Each row was made from one walk, in order. Every step used is in the known rows, and no mark comes twice. Write each row's walk.
In the rows, zero is written as 128.
Known rows:
gegik, lomi, lema, kosok, rufugeg: 121  125  128  126  120  136  106  133  141  147  140  151  130  120  133  109  172  131  127  136  113  125  157
fenuda, kozilu, rufugeg, kosok: 133  126  149  140  132  142  107  136  144  113  123  145  130  147  111  109  122  122  141  141  122  137  110
lomi, fenuda, kozilu, rufugeg: 133  133  134  148  122  152  121  115  151  106  113  126  118  120  129  110  128  135  130  88  128  137  130
visebu, lomi, lema, kosok: 133  109  118  138  105  130  111  122  104  112  152  131  128  120  134  105  155  123  129  126  138  116  150
lema, kosok, rufugeg, kozilu: 137  122  147  130  124  126  99  152  100  151  141  121  124  146  105  118  145  129  135  142  121  141  120
rufugeg, kosok, lema, lomi, gegik: 118  129  133  141  125  146  120  128  111  128  136  144  157  119  144  114  137  134  109  142  121  143  90
mosi, rufugeg, kozilu, fenuda, lomi, gegik: 115  159  123  124  131  156  118  123  54  109  101  129  133  115  147  119  133  131  106  117  132  148  126
lema, lomi, fenuda, kozilu, rufugeg: 140  135  139  150  111  153  120  114  157  105  127  124  139  126  144  113  137  132  124  84  120  131  121
mosi, rufugeg, kozilu, fenuda, lomi: 128  158  136  146  130  141  110  119  67  112  119  126  127  123  138  116  140  126  111  127  138  146  136
kozilu, fenuda: 125  139  141  179  126  136  128  109  107  123  137  147  103  97  114  110  143  132  111  116  144  144  132
fenuda, lomi, gegik: 107  127  115  151  112  163  120  98  111  95  117  132  136  103  124  111  111  132  109  121  124  138  128
visebu, lomi, lema, kosok, rufugeg, mosi: 138  123  138  110  124  118  114  131  115  129  138  137  138  150  146  112  179  131  128  138  109  121  141
lomi, lema, kosok: 134  107  119  137  108  136  113  129  88  118  139  120  121  106  114  103  148  129  129  129  143  131  150
gegik, lomi, lema, kosok: 124  114  116  134  113  142  107  130  104  137  144  155  128  103  127  103  168  127  128  133  133  127  155
mosi, rufugeg, kosok, lema: 115  133  144  145  133  126  117  119  98  121  125  129  133  135  125  109  141  117  114  162  141  144  106
kosok, lema, lomi: 123  128  144  170  113  133  124  98  147  128  155  118  136  115  141  111  146  126  105  149  128  131  117
kosok, rufugeg, kozilu: 122  130  144  143  135  134  106  122  122  148  129  139  124  137  107  115  136  134  127  138  124  143  119
mosi, rufugeg, kosok, lema, lomi: 122  137  148  146  123  128  117  119  101  120  139  126  154  142  139  111  149  114  108  159  132  137  97
lema, lomi: 124  120  138  172  106  141  119  97  121  117  149  135  134  117  113  109  140  121  112  127  133  132  116
mosi, rufugeg, lozugo: 114  128  166  147  128  120  119  94  77  113  121  121  120  136  94  111  143  114  109  145  151  143  115
visebu, lomi, gegik: 104  121  119  152  115  149  125  95  118  109  131  154  127  116  126  111  128  123  112  117  131  124  114
kozilu, rufugeg, kosok: 128  116  155  151  138  136  115  134  117  129  123  170  123  142  103  108  139  119  133  132  132  136  111
gegik, lomi, fenuda, kozilu: 119  139  113  159  116  159  110  108  142  116  132  150  135  97  131  106  136  141  122  93  130  144  135
visebu, lomi: 115  119  133  174  114  134  118  91  134  113  148  149  122  124  118  108  136  118  117  128  137  123  124

Which walk is each row?
131  126  126  105  130  136  93  153  113  167  139  154  137  129  136  112  173  137  137  140  115  131  149 => gegik, lomi, lema, kosok, rufugeg, kozilu
116  129  118  170  121  152  117  104  115  133  130  175  129  92  123  105  153  138  114  82  140  146  135 => gegik, lomi, fenuda
124  150  142  144  136  133  119  123  59  133  119  133  112  120  121  114  151  123  115  126  150  147  122 => mosi, rufugeg, kozilu, fenuda
130  121  147  149  113  127  113  130  126  131  143  120  116  136  101  115  143  123  125  138  118  135  127 => lema, kosok, rufugeg
139  124  157  130  125  121  117  136  103  137  133  127  124  150  107  116  162  127  124  145  110  142  117 => lema, kosok, rufugeg, mosi
130  127  147  162  123  130  112  125  126  133  155  141  153  128  135  109  144  128  115  152  128  140  100 => rufugeg, kosok, lema, lomi
138  143  144  147  119  145  124  115  186  116  133  106  140  124  172  114  144  137  118  107  115  131  122 => kosok, lema, lomi, fenuda, kozilu, rufugeg
123  124  121  175  114  141  120  96  115  109  139  153  127  109  130  108  140  134  115  78  144  134  127 => visebu, lomi, fenuda
145  143  136  118  132  119  104  157  106  149  150  140  125  133  161  118  174  142  132  120  122  125  149 => visebu, lomi, lema, kosok, rufugeg, kozilu, fenuda
134  156  128  129  139  142  104  129  120  130  123  135  134  112  159  114  150  154  121  121  118  141  164 => kosok, rufugeg, kozilu, fenuda, lomi, lema
151  151  142  117  130  128  115  145  102  120  126  125  134  125  159  115  177  147  118  129  104  141  162 => kozilu, fenuda, lomi, lema, kosok, rufugeg, mosi
127  135  115  163  108  147  113  99  140  93  139  128  134  114  137  108  125  137  123  87  134  134  128 => visebu, lomi, fenuda, kozilu
144  137  121  145  111  140  111  135  91  103  140  121  124  94  148  108  152  139  120  114  133  136  171 => kozilu, fenuda, lomi, lema, kosok
131  121  160  139  140  133  130  114  115  133  113  157  115  142  115  109  160  120  123  136  123  134  117 => kozilu, rufugeg, mosi
137  121  179  141  125  109  106  133  111  137  144  119  122  149  95  118  149  129  122  145  124  142  119 => lema, kosok, rufugeg, lozugo
148  148  164  126  130  116  105  140  111  120  138  115  131  125  147  117  163  149  117  129  118  140  165 => kozilu, fenuda, lomi, lema, kosok, rufugeg, lozugo
111  131  130  148  114  147  129  102  135  125  138  122  141  105  150  114  138  131  100  139  122  133  106 => kosok, lema, lomi, gegik
110  139  135  126  123  142  125  122  87  117  120  132  158  133  148  115  142  118  103  148  126  140  87 => mosi, rufugeg, kosok, lema, lomi, gegik
134  127  165  150  135  129  117  133  149  140  143  149  144  147  148  113  155  121  121  151  118  129  102 => kozilu, rufugeg, kosok, lema, lomi
123  132  154  144  136  128  124  107  126  134  120  144  123  140  109  113  155  131  116  141  113  143  117 => kosok, rufugeg, mosi
132  139  139  159  136  136  115  129  80  144  135  149  110  107  118  113  146  139  121  119  146  150  125 => rufugeg, kozilu, fenuda
138  148  133  113  139  131  101  164  106  172  140  161  126  116  153  115  187  146  131  125  117  138  156 => gegik, lomi, lema, kosok, rufugeg, kozilu, fenuda
146  136  170  140  123  135  114  116  140  111  130  120  144  140  138  115  145  138  121  92  125  138  115 => lema, lomi, fenuda, kozilu, rufugeg, lozugo
113  122  125  152  107  156  127  101  107  113  130  138  140  108  121  113  130  126  106  116  127  133  106 => lema, lomi, gegik
